Each row was made from one walk, in order. Every step used is in the known rows, and no mark comes twice. Write each row's walk.
Known rows:
bizo-kelodok: [  1 -10  23  -8 -18  -1 -11  -5 -19 -17 -28 -13   3   1 -14  15 -11  -9
 -12  14   7  12  -6   9   1  18 -14  22 -16  -9  11  20  -6  -6  19 -21
  -8 -15]
vufel-rofu: [-11   8   3  -2 -22   7   6  18   1 -34   8   4 -26  23  10  -5   6  -1
  -5   1 -32   8   6  -3 -24  -9 -15  -1  17  -4  12  10  17   6  16 -33
   6   7]
gubop-rafet: [ -4   0  -5  14 -11   1 -20   7  -6  16  -3 -11  12  -5   1 -22 -22  11
 -16 -14  29  17  -3 -13 -11  -6  38 -49  -6  -1  -9 -16  19  15   0  27
 -16  12]
subob-kofelog-lafa: [ 34  -6  31   8 -64   0 -18  29 -13   8   5  39   9 -25   1 -26 -59 -57
 -24 -22   5 -18  -1  -1  -4 -15 -31 -88   3 -18 -16 -20  12   1  -2  -8
  -1  10]
bizo-kelodok-gubop-vufel-rofu: [-10  -7  33 -16 -14  -1 -11  -8  -8 -29  -9 -33 -10   6  -1  15 -25 -14
  26  31 -14  -2  13   9  -6  38   0  68 -14 -13  17   3 -20   0  36 -63
  -6 -25]
vufel-rofu-kelodok-bizo: [-19  19 -21   0 -72  11  37   5  14 -51  23  12 -14  11  -1  -3  45  18
  12  10 -36  -5   8  -2 -16   0   7   0  17 -12  24  -1  10  -7  22  -6
  18 -16]
ribefeb-dafun: [ 12 -12  22 -28  14 -13  28 -11 -16   9  18   9  -4 -10 -10  -6   8  22
 -25 -13  -8  -5  -2  19   6   5   6 -26  -2  30   0  13   2  25  -7  24
   3  12]
vufel-rofu-kelodok-subob-kofelog-lafa: [-12  11 -10  24 -70  23  14  27  13 -35   0  15 -18  17  11  -3   4   0
  21 -16 -37  -5   8  -7  -6   0   4 -19  19 -37  14  -8   6 -13  18  -7
   9  -4]
bizo-kelodok-fovog: [ -4  -6  24  13 -33 -18 -20   9   2 -10 -29 -18   1  -7 -18  12   9 -12
   2  33  16  31  -1   6  -2  10 -16  39 -10 -37   0   4   0  -9   5 -17
  -5  -3]
gubop-kelodok: [  7 -10   2  43  15  15  -4  -1   1   5  10 -10  10  18   6 -15  25 -34
 -34 -20  -1   4 -21 -17  18  12  36 -43  -4   0   7 -35  -7  11  -6   7
   2 -13]
dafun-gubop-rafet: [  7  -3 -11  30 -14  -2 -32  -6 -12  15 -26 -22 -10   8   3 -14 -39   4
  -4 -19  46  20  -7 -17 -16 -16  13  14 -13 -16 -33  -4  15   2  12  28
   1  23]
bizo-kelodok-subob-kofelog: [  4  -9  39  -6 -38   7 -26  13 -14 -14 -54  -8  -7  -4   2   6 -42 -18
 -14  -4  48  12  -2   3   1  21  -8  31  -6 -16   9  11  -9  -9  12   2
 -10 -17]
lafa-kofelog: [  6 -13  28  11  -6 -12 -18  -8 -21 -14 -34  22   0   9  -6 -20 -26 -39
 -43 -16 -37  -1 -15   4 -16 -20 -28 -71   6  -6   5   6  17   2 -13   9
 -12   6]
rofu-vufel: [ 24  13 -21 -24  54 -10  13  -5   8  16  19  10 -12 -13  16 -21  -1 -12
 -17  20   2 -10  10 -13 -20 -33  45 -28  11 -31 -22 -22  14   0  -3 -19
  -8  27]
mimu-vufel-rofu-kelodok: [-24   1 -32  14 -55  -9 -32  17  22 -25   7  15 -11   5  20 -32   0  22
   2   4 -51   2  13   2 -11 -18   8  -1  10  -9  14 -17  16  -7  33  10
   2   0]
subob-kelodok-ribefeb: [ 18   5 -23   3  40  20 -13  -8 -13  34 -25   7   7 -25   4  18  29  -7
  12   1  17 -15   1  -7 -11   3 -10  -6  12  -2  -9  17  -7  -1 -13  24
   5  13]
tizad-lugubit: [ -1  -1  -8  29 -40  -2 -44   1 -22 -33  18  -7  -3   8   2   4  -2  -6
   4  24  21   3   0  -1  -1 -17  24   9 -10   9  10  18  33   4 -37 -12
 -13  14]
gubop-kelodok-lafa: [ 19 -16   8  41  21  11  18   8  18  17  36  -5  22  20   1  -5  42 -25
 -23 -12   9  27 -10  -8  22  20  13 -66  -9 -32   1 -35 -13   0  -9  -4
  -1  -2]
rofu-kelodok: [ -1  16 -17  27 -41   8   6 -15  -2 -19  -5   7   5  -3 -18   4  27   9
   3  -8 -28 -15 -14  -7  16  -4  38 -43   6 -32   8 -33   4  -7  -1  31
  -2   5]
gubop-kelodok-ribefeb-dafun: [  5  -8  -2  23  46  16   0   1  17  26  20  -5  16   9   7   0  41 -27
 -16 -34   6  -2  -7 -21   9  16  11 -36   0  25  -1   3 -14   7 -19  26
   9   3]
mimu-vufel-rofu-kelodok-lafa: [-18  -1 -29  12 -50 -10 -23  20  30 -18  18  18  -5   5  18 -28   9  26
   8   8 -45  14  18   6  -9 -15  -3 -10   8 -27  12 -17  12 -12  31   6
   0   5]
tizad-fovog-kelodok-subob-kofelog-lafa: [  1  20  -2  34  -3 -11 -34  35  -5  28 -28  14   9  19  12  -9 -72 -12
   3  14  26  23 -23  -8  39 -26  -3 -15 -12 -21  10  -6   4 -10 -48  19
 -13   4]
tizad-fovog-kelodok: [ -6  23  -8  24  17 -20 -34  16 -13  18 -20   4   9  23   4  -6 -47   6
  -1  29   4  23 -27  -6  34 -27   3 -12 -14 -13  15  -9   9  -3 -42  11
 -12   9]
bizo-kelodok-gubop-rafet: [ -4  -3  38  -3  -2  -6 -18 -12 -17 -11 -30 -32   0  -8  -7  12 -45 -13
  12  26  34  13   0   3   2  35   4  30 -31 -23   9  -1  -9  -2  29 -25
 -14 -22]
dafun-bizo-kelodok: [ -9 -10  11 -15  37  -1  24  -7  -1  -7   0   9  18  -4 -19   9   6  -2
 -20   6  32   5  -3  10   5 -10 -31 -12  -5  35  -6  -5   8 -13  11 -43
 -14 -24]
tizad-fovog-kelodok-ribefeb: [ -8  31 -14  21  35 -15 -43  21   1  28 -22   6  11  21   7   4 -41  -3
  11  23  14  23 -20 -17  25 -31 -16  -7  -8  -6   8  12   8 -10 -55  19
 -11  21]
kelodok-subob-kofelog: [ 13   8  33   7 -34   9 -23  25   1  -1 -42  11 -21  -4  16 -20 -53 -30
 -29 -30  68   2  -4 -14  -3 -12  11 -12  22  -7  -5 -19   9   5 -24  34
 -11  11]
tizad-fovog: [ -4  17  13  39   2 -26 -42  24  -9  17 -12  15  -1  22   4 -26 -40   0
 -12  25  31  21 -14  -9  19 -34   6 -27  -3  12   4 -22  23   8 -36  13
 -15  24]
dafun-bizo: [ -4   3   2  -6  46  -3  30  -4   8   3  15  20  11  -3 -13  -7   9  -8
 -29  -6  33  -3  -5   0   1 -33 -20 -46  10  41 -16 -23  22  -3 -11 -27
 -15  -4]
fovog-kelodok: [  7  15 -18 -15  20   8   7 -13 -13  -3 -15 -11   7   2  -4  23 -18  -9
 -13   2 -30   5 -29  -1  19  -4  -2  -4  -7 -34  12  15  -7  -6 -23   1
  -5  -7]
bizo-kelodok-gubop: [  3   0  46  -7   1  -8 -10 -16 -17 -21 -31 -25  -9  -3 -10  20 -39 -25
   7  31  26   6  -3   6   5  30 -12  43 -24 -21  12   5 -12  -4  23 -37
 -10 -22]
mimu-vufel-rofu-kelodok-ribefeb-dafun-gubop: [-22  -1 -36   7 -40 -10 -33  13  26 -11   7  14 -13   2  23 -25   4  30
  16  -6 -43   1  19   1 -17 -17  -9  22   7   0   2   6  10 -11  32  26
  11  11]
ribefeb-dafun-bizo-kelodok-gubop: [  0 -18  34 -42  52 -16  49 -20 -10   6  21   7   8 -17 -17   7   7  23
 -10   3  18  -8   5  28  15  14 -15  -6 -14  48  -3   6  -4   9  11 -16
  -2 -20]
mimu-vufel-rofu-kelodok-subob-kofelog: [-21   1 -22  12 -71  -5 -43  28  24 -25  -6  20 -15  -2  30 -40 -18  15
   1  -7 -28  -1  16   0 -12 -16  10  -1  16 -14  13 -26  16  -8  31  22
   2  -1]

Write each row's walk:
[-11  -1   5 -18  51   3  14  -1  12   3  -3  10  20  -6 -17  19  12 -10
  -8   0  41   4   4  -1  -5 -13 -49  -7   0  41 -12  17   7 -21   0 -37
 -14 -13] => dafun-bizo-kelodok-ribefeb
[ -1 -14  11 -25   5   2 -15  -4  -3   6 -15 -18   7  -2  -9  28   4   3
  19  -3   3   2  14   5 -14  24 -33  63 -12  14  -6  57 -21  -9  15  -8
   3   3] => bizo-kelodok-ribefeb-dafun-gubop-vufel
[  2  16 -25 -39  69   9  23 -10   7  20   0   0  17  -8  -6  36   4   2
   5 -12 -17  -2 -14  -3  12  -6 -35   0  -3   2  -1  48 -11 -13 -37  10
  -1   2] => fovog-kelodok-ribefeb-dafun-bizo
[-20  -3 -27   0 -53  19   2   9  14 -30  41 -12  -3  21   6 -12  34  21
  25  -6 -92 -23  22   0 -19   8  46  19  26   2  13 -24  -8  10  23 -38
   4   2] => gubop-vufel-rofu-kelodok
[  3  -9  16 -22  11   0 -13  -6  -6   7 -27 -13   3  -3 -12  31  -2  -2
  12  -2  21   9   6   3 -11  19 -44  48 -16   8  -6  60 -15 -13  12   3
   4   4] => bizo-kelodok-ribefeb-dafun-gubop
[  5 -27  25 -43  47 -14  58 -11  -3  14  34  16  18 -13 -21   8  28  36
 -13  -1  12   7   8  34  14  13 -29 -28 -13  38  -6  13  -4   4   9 -15
  -2 -11] => ribefeb-dafun-bizo-kelodok-lafa
[  1   8   1 -29  66   0  18   2  22  28  16  19   9 -13  -8  14  22  -3
  -1 -24  28  -7  12  -8 -14 -18 -45 -22  14  54 -22  42   6  -1 -33  17
  -3  28] => kelodok-ribefeb-dafun-bizo
[ 21  -1 -19 -13 -14   7  31 -21 -18   9   0  14   9 -33  -4  -3  44   4
 -11  27  37 -16  -3  11  -6  12  12   4   3  12   8   1  -7  10   1  27
  16 -29] => subob-kelodok-bizo
[ 15  -3 -12  28   3  -4 -11  -2 -11  25 -22   0   1 -31  -4   1  40   3
   9  29  12   4  -4   5  -1   2  14   3  10 -38 -12 -29   2   7 -11  17
   7   6] => subob-kelodok-fovog
[ -3  11 -31  10 -18  11   3 -15  16   5   8   1   7  -6 -12  15  41  21
  35 -25 -33 -24   6 -12   1   1  20  -3  10  -7  -9   3 -10 -10  -7  43
   9  23] => rofu-kelodok-ribefeb-dafun-gubop-vufel
[-19  -3 -19   4 -37 -14 -40  23  19 -17   8  13 -16   7  26 -38 -17   9
 -13   5 -33  10  15   4 -20 -23 -10   7  11   6   8  -4  20   2  26  -2
  -2   5] => mimu-vufel-rofu
[ -8  11  25  -8   3  -2  -2  -5   9 -21  22 -26 -27  10  12  -7 -29 -25
  27  21 -25 -19  18  -5 -15  14  22  42   9  -4   5 -31  -7  18  11 -60
  -6  -2] => kelodok-gubop-vufel-rofu
[ 22  -6 -21  -8  47  13  -4 -17 -19  41 -20   5   3 -28   4  18  31  14
  18  -5  18 -17   4   2  -9  10 -13  12   4   6 -17  30 -13   3  -4  36
  16  13] => subob-kelodok-ribefeb-dafun-gubop
[ 12 -22  11  13  12 -15  13 -11  -5  20  13 -11  -8   2  -4  -9  20  13
 -11 -17   8   9  -6   7   9   9  11  13 -12   6 -19  -4  -6  16   2  32
  20  10] => ribefeb-dafun-gubop-kelodok-fovog
[ 16 -21   7  -6   4  -8  33 -21  -8  11  23  -4  -3   1  -3 -10  20  14
 -21 -18  22  -1  -5  10   7  15  12  14 -15  31  -9   9 -10  18   8  37
  24  -6] => ribefeb-dafun-gubop-kelodok-bizo
[  0 -24  22 -43  43 -12  48 -15 -11   7  22  13  13 -14 -19   4  18  34
 -20  -5   9  -4   3  29  12   9 -16 -17  -9  54  -3  13  -1   9  11  -9
   0 -17] => ribefeb-dafun-bizo-kelodok
[ -6  26 -11   9  -4 -22 -11  13  -3  11  -5  11  14  14   2  -9 -32   5
  -7  40  27  22 -22  -4  29 -24   1   3 -15   2  20   1   8  -2 -46  21
  -5  -7] => tizad-fovog-kelodok-bizo
[  9  -3  -4  -2  21  13  -1 -18 -21   7  -1 -14 -11 -17  13   4   7   2
  32  27 -20 -30  11   8  -6  29  30  30   5 -14   6 -30 -18  17  22 -30
   7 -18] => subob-kelodok-gubop-vufel-rofu
[-26  -5 -31 -17 -20  18  19   9  25 -16  55  -2   5  13   4  -4  52  31
  33 -13 -84 -29  31   3 -20   5  27  15  29  29   4  -9  -9   6  17 -36
   6   2] => gubop-vufel-rofu-kelodok-ribefeb-dafun-bizo
[-22  -3 -28 -12 -36  17   7   9  20 -19  48  -8  -1  16   6  -4  44  28
  34 -13 -90 -26  29   0 -22  11  34  24  27  16   8  -2 -12  10  17 -26
   8   8] => gubop-vufel-rofu-kelodok-ribefeb-dafun
[ -1 -18  -7 -12 -17   1  22 -10  -3   0  17 -11 -17  11   2  -3  13  44
  16 -24 -24 -12  13  14  -2  12  28  48   3  16 -10  11 -13  14  18  21
  18   9] => ribefeb-dafun-gubop-vufel-rofu-kelodok-subob
[ -8  -3  25 -16  50  -8  26 -14   0  -9  -2   0   9  -7 -16  12 -13 -14
  -6  18  43   0  -1   8   9  -1 -30   0 -10  27  -5 -17   4 -13  14 -55
 -16 -30] => dafun-bizo-kelodok-gubop
[  7  20 -24 -35 -11   3  39 -18   2 -13   6  -2  13  -9  -9  19   3 -10
 -19  18   3   4 -23   1  11  -1  -6  17  -8 -11  19  28  -9  -6 -28  12
   7 -30] => fovog-kelodok-bizo
[ 19   3  26  18 -44  14  -9  33   7  10 -28  19 -11  -3  12 -16 -58 -48
 -21 -33  57   2  -2 -11   2 -12  -5 -27  14 -14 -11  -6   3  -2 -24  23
 -11   7] => kelodok-subob-kofelog-lafa
[-19  -7  17 -21  37  -1  27  -6   8 -18  16  -5   6   2  -9   8   0  -3
   9  18  10  -6  13  10  -2   5 -23  22  -3  31  -1 -17   0 -10  26 -77
 -11 -33] => dafun-bizo-kelodok-gubop-vufel-rofu
[ 11   8   1 -14  39  -2  -6  -3  11  29  -5   4  -7  -5  -2  16   5  -8
   7 -26  29  -1   8 -13 -21 -13 -42  12   6  26 -28  54   1  -1 -25  35
   7  42] => kelodok-ribefeb-dafun-gubop
[ -6  19  -5  20 -33   4   7 -25   6 -21  11 -13  -3  -5 -10   3   7   0
  32   8 -37 -32   0  -8  14  15  57  -6   4 -33   9 -56 -10  -1   5  -1
  -5  -4] => rofu-kelodok-gubop-vufel
[  0  -6   3  64   0  -2 -12  13  24  10  11 -16   8  11   2 -17  46 -36
 -20  -2   9  22 -15 -20  14   6  34 -27   2 -24  -4 -53   0   6 -21   9
   5  -1] => gubop-kelodok-fovog
[  9  16  -4 -14  -1  15  -7   7  -7  -2 -41  -6  -3  -2  11  13 -48 -17
 -14 -16  11   5 -24  -8  19  -2   4   6   2 -41  11   6  -9  -9 -30  23
  -6 -10] => fovog-kelodok-subob-kofelog
[ 21   4   9   6  36   5   0 -27 -29  17 -24  -6 -10 -28   4   7  -7 -10
  14  28  22 -21  -5   5   6  21  18   7  -5 -23   1 -28 -10  12   8  -3
   3 -13] => subob-kelodok-gubop
[ -5 -22  28 -38  49 -16  43 -17 -10  12  21   2  13 -19 -15   1   1  34
  -6  -1  23  -3   8  26  13  17  -3 -14 -18  47  -5   1  -1  12  16  -8
  -5 -21] => ribefeb-dafun-bizo-kelodok-gubop-rafet
[ -6   1 -31  17 -33  13 -23  -1  11 -10   4 -22 -18  25   8   1   4   5
  33 -17 -31 -10  15 -15 -29 -10   3  63  13 -11 -23   5  -5  -7  21 -12
  15  25] => dafun-gubop-vufel-rofu-kelodok-ribefeb
[ 16 -24   9   3  21  -6  18 -18 -16  16  12  -8  -7   5  -1  -7   9  15
 -17 -26   6   0  -8   8  11  13  13   2 -15  21 -13   4  -9  17   8  30
  18   5] => ribefeb-dafun-gubop-kelodok
[-17  15 -23   6 -28  15  11   8  13 -28   6   4 -20  17   4  12  35  23
  34 -12 -47  -5  13 -10 -19  -1 -12  11  16 -17   5  19   6 -13  20   3
  20  16] => vufel-rofu-kelodok-ribefeb-dafun-gubop
[  8  15 -26 -30  49   8   6 -13   0  20 -16 -11   7  -3  -1  38 -10  -2
  12 -14 -16   2 -16  -7   7  -2 -34  23  -8 -17  -5  56 -15 -14 -32  22
   7  13] => fovog-kelodok-ribefeb-dafun-gubop
